Known rows, with every way that one mark hangs from another
fedakoz(murepig): [-0.539 -0.139 -0.522 -0.378 -1.852 -0.231 -0.515 -0.179  0.103 -0.693
 -0.542 -0.001  0.055  0.101  0.081  0.516  0.655 -0.197 -0.608 -0.525
 -0.815  0.162  1.391  0.464]
zemup(dufus(gulo) girun(fedakoz sidok) tesu): [ 0.677 -2.822 -6.649  0.617 -0.204  2.896 -1.984  0.163  0.068  0.015
  1.211  0.049 -0.404 -0.888  4.430  0.135  1.563  0.813 -4.609  0.793
  1.978  2.682  2.387  1.098]
dufus(gulo(radaleg)): [-0.812 -0.674 -1.127  0.141  2.223  1.749 -0.330 -0.007 -1.512 -0.038
  0.465  0.758  0.543 -0.340 -2.140 -1.110  0.982 -0.047  2.580 -0.037
  0.657  2.851 -0.453  0.643]
vuninul(murepig(fedakoz(girun))): [-0.078  0.517 -2.283  0.050  1.502  1.437  0.541 -0.647  3.070  0.080
 -0.028  0.465 -0.833 -0.474 -1.433 -0.014 -0.189 -1.571  0.927 -1.017
  2.452 -0.490 -0.367 -0.644]
fedakoz(girun(sidok zemup) murepig(vuninul)): [-3.290  0.140 -2.903 -0.754  1.334  1.054 -1.720 -1.300  1.633 -1.901
 -0.641  0.506 -0.366  0.384 -0.948  0.438 -1.158 -1.885 -2.336 -1.117
  0.247  0.508  2.179  0.704]
girun(fedakoz zemup): [-1.948 -0.748 -2.303 -0.127  2.003  0.874 -0.512 -0.341  0.149 -0.758
 -0.253  0.421 -0.211 -0.075  3.222  1.599  0.320  0.012 -2.716 -1.449
  0.347 -0.887  0.568 -0.213]
fedakoz(girun): [-0.508 -0.064 -1.638 -0.138  0.713  0.878 -0.695 -0.318  1.940 -0.146
  0.205  1.020  0.250  0.110 -0.937  0.850 -0.030 -0.887  0.860 -0.668
  0.376 -0.064 -0.251 -0.313]
zemup(girun): [ 0.487 -0.409 -2.172  0.289 -1.316  1.058 -0.310  0.166  1.228 -0.233
  0.078 -0.402  0.316 -0.099  0.613  0.831 -0.452  0.635 -0.610  0.809
  0.123 -0.245  0.838  0.036]
fedakoz(girun(zemup(tesu(gizuk))) murepig): [-0.602 -1.405 -3.074 -0.683  0.435  3.343 -1.565 -0.417  3.341 -0.705
 -1.648  1.826 -2.363 -0.005 -1.130  2.336  2.348 -1.628 -3.684 -2.109
  0.960  0.145  1.695 -0.074]
girun(zemup(tesu)): [ 1.073 -0.253 -0.325  0.106  2.413  2.493 -0.915 -0.056 -0.261  0.333
 -0.790  0.771 -2.267 -0.053  1.852  2.094  0.018 -0.699 -2.408 -0.608
  1.870  0.022  0.525  0.003]
zemup(dufus(gulo(radaleg)) girun tesu): [ 1.109 -2.183 -3.827  0.923  1.492  4.254 -1.512  0.583 -0.335  0.693
 -0.013  0.061 -1.376 -0.594  0.339 -0.211  2.324  0.259 -0.068  1.286
  2.940  4.269  0.787  0.861]
girun(zemup(dufus)): [-1.453 -0.380  0.205  0.250  0.668  0.860 -0.475 -0.020 -0.224  0.301
 -0.428  0.138 -1.763  0.175  1.243  0.722  0.587 -0.361 -2.528 -0.403
  2.140  0.173  1.633 -0.215]
tesu(zemup(dufus)): [-1.028 -0.445  0.475  0.112 -0.996  0.421 -0.097 -0.025 -0.288  0.263
  0.552  0.080 -1.124 -0.057 -0.654 -0.322  0.659  0.116 -1.242  0.388
  4.034  0.606  2.068 -0.069]
tesu(gizuk zemup(dufus)): [-1.690 -1.514 -0.097 -0.159 -1.521  0.239  0.422  0.089  1.119 -0.104
 -0.218  0.212 -1.092 -0.125 -2.694 -1.291  2.389  0.163 -2.300  0.224
  3.393  0.362  2.047 -0.285]
zemup(tesu): [ 2.101 -0.461 -0.300  0.142  1.047  1.435 -0.714  0.179 -0.243  0.565
 -0.349  0.096 -1.405 -0.250  1.335  0.777  0.421 -0.301 -1.024  0.202
  1.236  0.702 -0.183  0.237]
zemup(girun tesu): [ 2.500 -0.759 -2.667  0.425 -0.128  2.529 -1.001  0.352  1.136  0.277
 -0.389 -0.210 -1.141 -0.354  2.052  1.465 -0.177  0.356 -1.668  0.816
  1.366  0.515  0.408  0.281]
zemup(dufus(gulo(radaleg)) girun): [-0.697 -1.682 -3.475  0.716  0.565  2.655 -0.875  0.423 -0.140  0.170
  0.267 -0.142  0.034 -0.383 -1.221 -1.017  1.674  0.624  0.974  1.032
  1.958  3.473  0.926  0.606]
murepig(fedakoz(girun(sidok zemup)) vuninul): [-1.980  0.781 -2.655 -0.504  3.515  0.217 -0.510 -1.465  2.238 -1.844
 -0.727  0.167 -0.921 -0.534 -2.486 -1.019 -1.330 -2.161 -0.674 -0.497
  2.423 -0.106  0.156  0.387]
tesu(gizuk zemup(dufus girun(fedakoz))): [-2.269 -2.806 -4.713 -0.079 -2.406  1.290 -0.108  0.229  2.674 -1.040
 -0.035 -0.317 -0.092 -0.378  0.842 -0.047  2.626  1.285 -3.943  0.439
  3.115  0.062  2.016 -0.257]
gulo(dufus): [-0.560 -0.814 -0.421  0.297  1.240  0.309 -0.103 -0.563 -0.261  0.154
 -0.316 -0.251 -1.384 -0.157  1.178 -0.854 -0.149 -0.127  0.330  0.508
 -0.990 -0.084 -0.100 -0.015]
girun(fedakoz sidok zemup): [-2.626 -1.113 -3.170 -0.212  1.206  0.338 -0.978 -0.680 -0.084 -1.236
  0.506  0.503  0.672  0.019  3.198  0.793 -0.762  0.125 -3.954 -1.063
 -0.446 -0.287  1.782  0.491]
girun(zemup): [-1.047  0.114  0.127 -0.002  1.358  0.904 -0.277 -0.310 -0.059 -0.202
 -0.268  0.610 -1.051  0.167  0.136  1.255 -0.572 -0.379 -1.609 -0.677
  0.688 -0.755  0.969 -0.190]
dufus(gulo): [ 0.014 -0.286 -1.033  0.074  0.535  1.206 -0.136 -0.105 -1.164  0.354
  0.667  0.939 -0.199 -0.441 -0.942 -0.540  0.887  0.135  0.318 -0.051
  0.413  0.850  0.657  0.217]
girun(fedakoz(murepig(vuninul)) sidok zemup(dufus)): [-3.906 -1.308 -3.339 -0.412  0.889 -0.094 -1.516 -0.839 -0.312 -1.824
 -0.821 -1.117 -0.704  0.099  3.436 -0.635  0.934 -0.703 -5.153 -0.708
  0.683  1.313  2.543  1.029]
tesu(gizuk zemup(girun)): [-1.176 -1.435 -2.527 -0.212 -2.440  1.467  0.363  0.056  2.520 -0.937
 -0.087  0.312 -0.045 -0.214 -2.714  0.114  0.672  0.848 -2.201  0.586
  2.285 -0.682  1.837 -0.262]

Rows
[-0.631  0.283 -3.270 -0.051  0.671  0.951  0.023 -0.840  2.867 -0.432
  0.722  0.589  0.075 -0.447 -1.067 -0.608 -1.335 -1.684 -0.487 -0.633
  1.632  0.159  0.941  0.236] | vuninul(murepig(fedakoz(girun(sidok))))
[-2.583 -0.965 -2.587 -0.506  0.040  0.738 -1.093 -0.532  0.276 -1.352
 -0.537  0.469 -0.261 -0.061  3.309  2.089  0.905  0.010 -3.155 -1.970
 -0.672 -0.682  1.968  0.277] | girun(fedakoz(murepig) zemup)
[ 1.850 -1.886 -3.378  0.118 -0.834  2.551 -0.356  0.476  2.593 -0.168
 -1.182 -0.103 -1.205 -0.353 -0.010  0.508  1.652  0.288 -2.850  0.631
  0.779  0.448  0.202  0.014] | zemup(girun tesu(gizuk))
[-2.848 -1.464 -2.950  0.103  0.805  0.120 -1.176 -0.378 -0.217 -0.591
  0.444  0.009  0.000  0.072  3.985  0.293  0.286  0.011 -4.751 -0.780
  0.942  0.633  2.150  0.479] | girun(fedakoz sidok zemup(dufus))
[-0.680  0.057 -2.361 -0.559  3.142  3.148 -1.870 -0.856  1.690 -1.139
 -1.735  0.682 -2.878  0.053  0.542  1.813  0.477 -2.150 -2.104 -1.213
  2.085  0.722  0.678  0.114] | fedakoz(girun(zemup(tesu)) murepig(vuninul))
[ 0.410  0.076 -3.533  0.090  3.323  3.347 -0.818 -0.943  2.698  0.013
  0.054  1.310 -2.302 -0.527  0.298  1.526 -1.275 -2.262 -3.039 -1.186
  3.392  0.167  1.423  0.023] | vuninul(murepig(fedakoz(girun(sidok zemup(tesu)))))
[-0.898 -0.906 -2.839 -0.445  2.991  2.153 -1.485 -0.698 -0.197 -1.542
 -1.775 -0.456 -2.082 -0.283  4.064  1.593  1.307 -0.750 -3.869 -1.222
  1.111  0.514  0.530  0.422] | girun(fedakoz(murepig(vuninul)) zemup(tesu))
[-1.496 -2.289 -3.543  0.141 -2.153  2.628 -0.044  0.207  1.399 -0.197
  0.545  0.754 -0.987 -0.607 -3.003 -1.026  2.721  0.793 -2.545  0.727
  3.866  0.990  3.300 -0.049] | tesu(gizuk zemup(dufus(gulo) girun))
[ 1.021 -2.968 -5.454 -0.028 -0.475  2.432 -0.670  0.318  2.781 -0.675
 -0.763 -0.262 -0.509 -0.638  2.645  0.951  2.553  0.941 -3.736  0.044
  0.309  0.317 -0.295 -0.020] | zemup(girun(fedakoz) tesu(gizuk))
[ 0.095 -0.808 -1.747  0.294  2.592  3.250 -1.784 -0.040  1.803  0.719
 -0.569  1.233 -2.991  0.006  1.761  2.334  0.960 -1.517 -2.611 -0.992
  3.574  0.852  1.341 -0.327] | fedakoz(girun(zemup(dufus tesu)))
[-0.309  0.912 -1.775 -0.436  2.969 -0.223  0.286 -0.956  2.550 -1.170
 -0.896 -0.390 -0.768 -0.736 -3.249 -1.496  0.004 -1.637  2.376 -0.046
  2.548  0.054 -1.812 -0.085] | murepig(fedakoz(girun) vuninul)
[-1.415 -1.305 -4.242 -0.036 -1.257  1.330 -0.406 -0.176  1.482 -1.295
  0.850  0.033  0.809 -0.391  1.808  1.207 -0.166  1.281 -1.917  0.114
  2.526 -0.633  1.811 -0.115] | tesu(zemup(girun(fedakoz)))
[-0.776 -0.900 -1.897  0.333 -1.992  1.278 -0.444  0.236  1.100 -0.126
  0.619 -0.308 -0.595 -0.153 -0.230  0.480  0.040  0.700 -1.907  1.151
  4.138  0.307  2.869 -0.004] | tesu(zemup(dufus girun))
[-1.891 -0.638 -2.731 -0.624  0.439 -0.172 -0.580 -0.614 -0.023 -1.781
 -1.095 -1.168  0.125 -0.220  2.111 -0.660  1.408 -0.145 -1.122 -0.621
 -0.782  0.475 -0.080  0.455] | girun(fedakoz(murepig(vuninul)))
[ 0.849 -1.685 -1.351  0.653  2.892  3.181 -1.262  0.431 -1.722  1.020
  0.086  0.457 -1.734 -0.522  0.007 -1.043  2.541 -0.282  0.677  0.480
  3.054  4.542  0.215  0.860] | zemup(dufus(gulo(radaleg)) tesu)
[-2.365  0.229 -2.664 -0.240  3.084  0.214 -0.713 -1.209  2.189 -1.118
 -0.664 -0.318 -1.643 -0.446 -1.792 -1.546 -0.280 -2.220 -1.668 -0.345
  3.729  0.893  0.799  0.441] | murepig(fedakoz(girun(sidok zemup(dufus))) vuninul)
[ 0.704 -2.660 -5.558  0.571 -0.976  1.590 -1.957  0.249  1.063 -0.187
  0.575 -0.899 -0.231 -0.426  5.335  0.507  0.731  0.686 -4.911  0.843
  1.530  1.911  1.783  0.978] | zemup(dufus girun(fedakoz sidok) tesu)
[ 0.637  0.656 -2.013 -0.286  5.379  2.424 -0.819 -1.056  2.358 -0.856
 -1.723  0.375 -3.245 -0.822 -0.907  0.383 -0.084 -2.359 -0.207 -0.760
  3.982  0.102 -0.976 -0.179] | murepig(fedakoz(girun(zemup(tesu))) vuninul)
[-0.548 -1.158 -2.930  0.519 -2.509  0.335 -1.027  0.146  1.111 -0.071
  0.624 -0.877  0.442  0.053  1.437 -0.678 -0.589  0.505 -2.788  1.327
  0.780  1.333  2.381  0.718] | zemup(dufus girun(sidok))
[-1.827  0.564 -1.713 -0.137  3.704  0.898 -0.225 -0.928  2.405 -0.759
 -1.306 -0.336 -2.610 -0.568 -1.761 -0.839  0.602 -2.123 -0.259 -0.417
  4.273  0.148 -0.226 -0.281] | murepig(fedakoz(girun(zemup(dufus))) vuninul)
[-2.681 -1.445 -2.468 -0.224 -0.387  0.662 -1.298 -0.264  0.124 -0.919
 -0.669 -0.059 -0.852  0.025  4.011  1.464  2.159 -0.063 -4.222 -1.574
  0.712  0.260  2.702  0.284] | girun(fedakoz(murepig) zemup(dufus))
[-1.358 -3.032 -3.970  0.001  1.279  1.645 -1.299 -0.084  1.172 -0.345
 -0.572  0.158 -1.617 -0.250  3.650  0.074  2.611 -0.226 -6.957 -0.735
  1.489  1.246  1.698  0.447] | girun(fedakoz sidok zemup(dufus tesu(gizuk)))
[ 1.141 -1.944 -0.821  0.157  0.030  1.460 -0.301  0.535  1.029  0.798
 -1.253 -0.256 -2.374 -0.281  0.306 -0.851  3.386 -0.245 -3.156  0.313
  2.170  1.474  0.294  0.000] | zemup(dufus tesu(gizuk))
[-0.387 -2.465 -2.853  0.104  1.121  2.881 -1.203 -0.066 -0.246  0.409
 -0.106  1.339 -2.661 -0.434 -0.489 -0.712  2.583 -0.565 -5.578 -0.161
  2.219  2.082  2.559  0.711] | girun(sidok zemup(dufus(gulo) tesu(gizuk)))
[-2.046 -2.282 -4.826 -0.265 -1.799  1.376  0.106 -0.098  2.695 -1.610
  0.087  0.253  0.702 -0.509  0.253  0.574  1.553  1.271 -3.073 -0.076
  1.874 -0.804  1.540 -0.288] | tesu(gizuk zemup(girun(fedakoz)))
[-1.207 -2.101 -3.164 -0.043  1.148  2.686 -1.699 -0.268  2.886  0.106
 -0.619  1.364 -2.128  0.081 -0.068  0.499  1.713 -1.538 -5.228 -0.830
  2.361  1.321  1.970  0.285] | fedakoz(girun(sidok zemup(dufus tesu(gizuk))))
[-0.789 -1.594 -3.458 -0.340  1.614  2.644 -1.408 -0.518  2.990 -0.450
 -0.559  1.877 -1.440  0.033 -0.559  0.966  0.676 -1.487 -4.239 -1.235
  1.210  0.528  1.367  0.139] | fedakoz(girun(sidok zemup(tesu(gizuk))))
[-0.575 -2.116 -3.444  0.030  2.459  4.518 -1.362 -0.006  1.941  0.814
 -0.638  2.243 -3.193 -0.428 -1.307  0.803  3.482 -1.363 -3.353 -1.300
  3.299  1.611  1.578 -0.374] | fedakoz(girun(zemup(dufus(gulo) tesu(gizuk))))
[-2.716 -0.546 -2.611 -0.646  1.876  0.663 -0.926 -0.896 -0.097 -1.978
 -1.483 -0.556 -0.782 -0.059  2.622  0.757  0.830 -0.430 -2.821 -1.334
 -0.111 -0.028  0.881  0.278] | girun(fedakoz(murepig(vuninul)) zemup)
[-1.351 -1.921 -2.441  0.049 -2.777  1.335  0.095  0.302  2.333 -0.443
 -0.212 -0.270 -0.877 -0.177 -1.939 -0.709  1.888  0.753 -2.916  1.068
  3.492  0.334  2.564 -0.289] | tesu(gizuk zemup(dufus girun))
[ 0.249 -3.417 -5.847 -0.071 -2.758  2.314 -1.359  0.497  2.905 -0.780
 -1.307 -0.715 -1.255 -0.510  3.565  0.895  4.229  0.638 -5.211 -0.182
  0.555  1.317  1.685  0.476] | zemup(dufus girun(fedakoz(murepig)) tesu(gizuk))
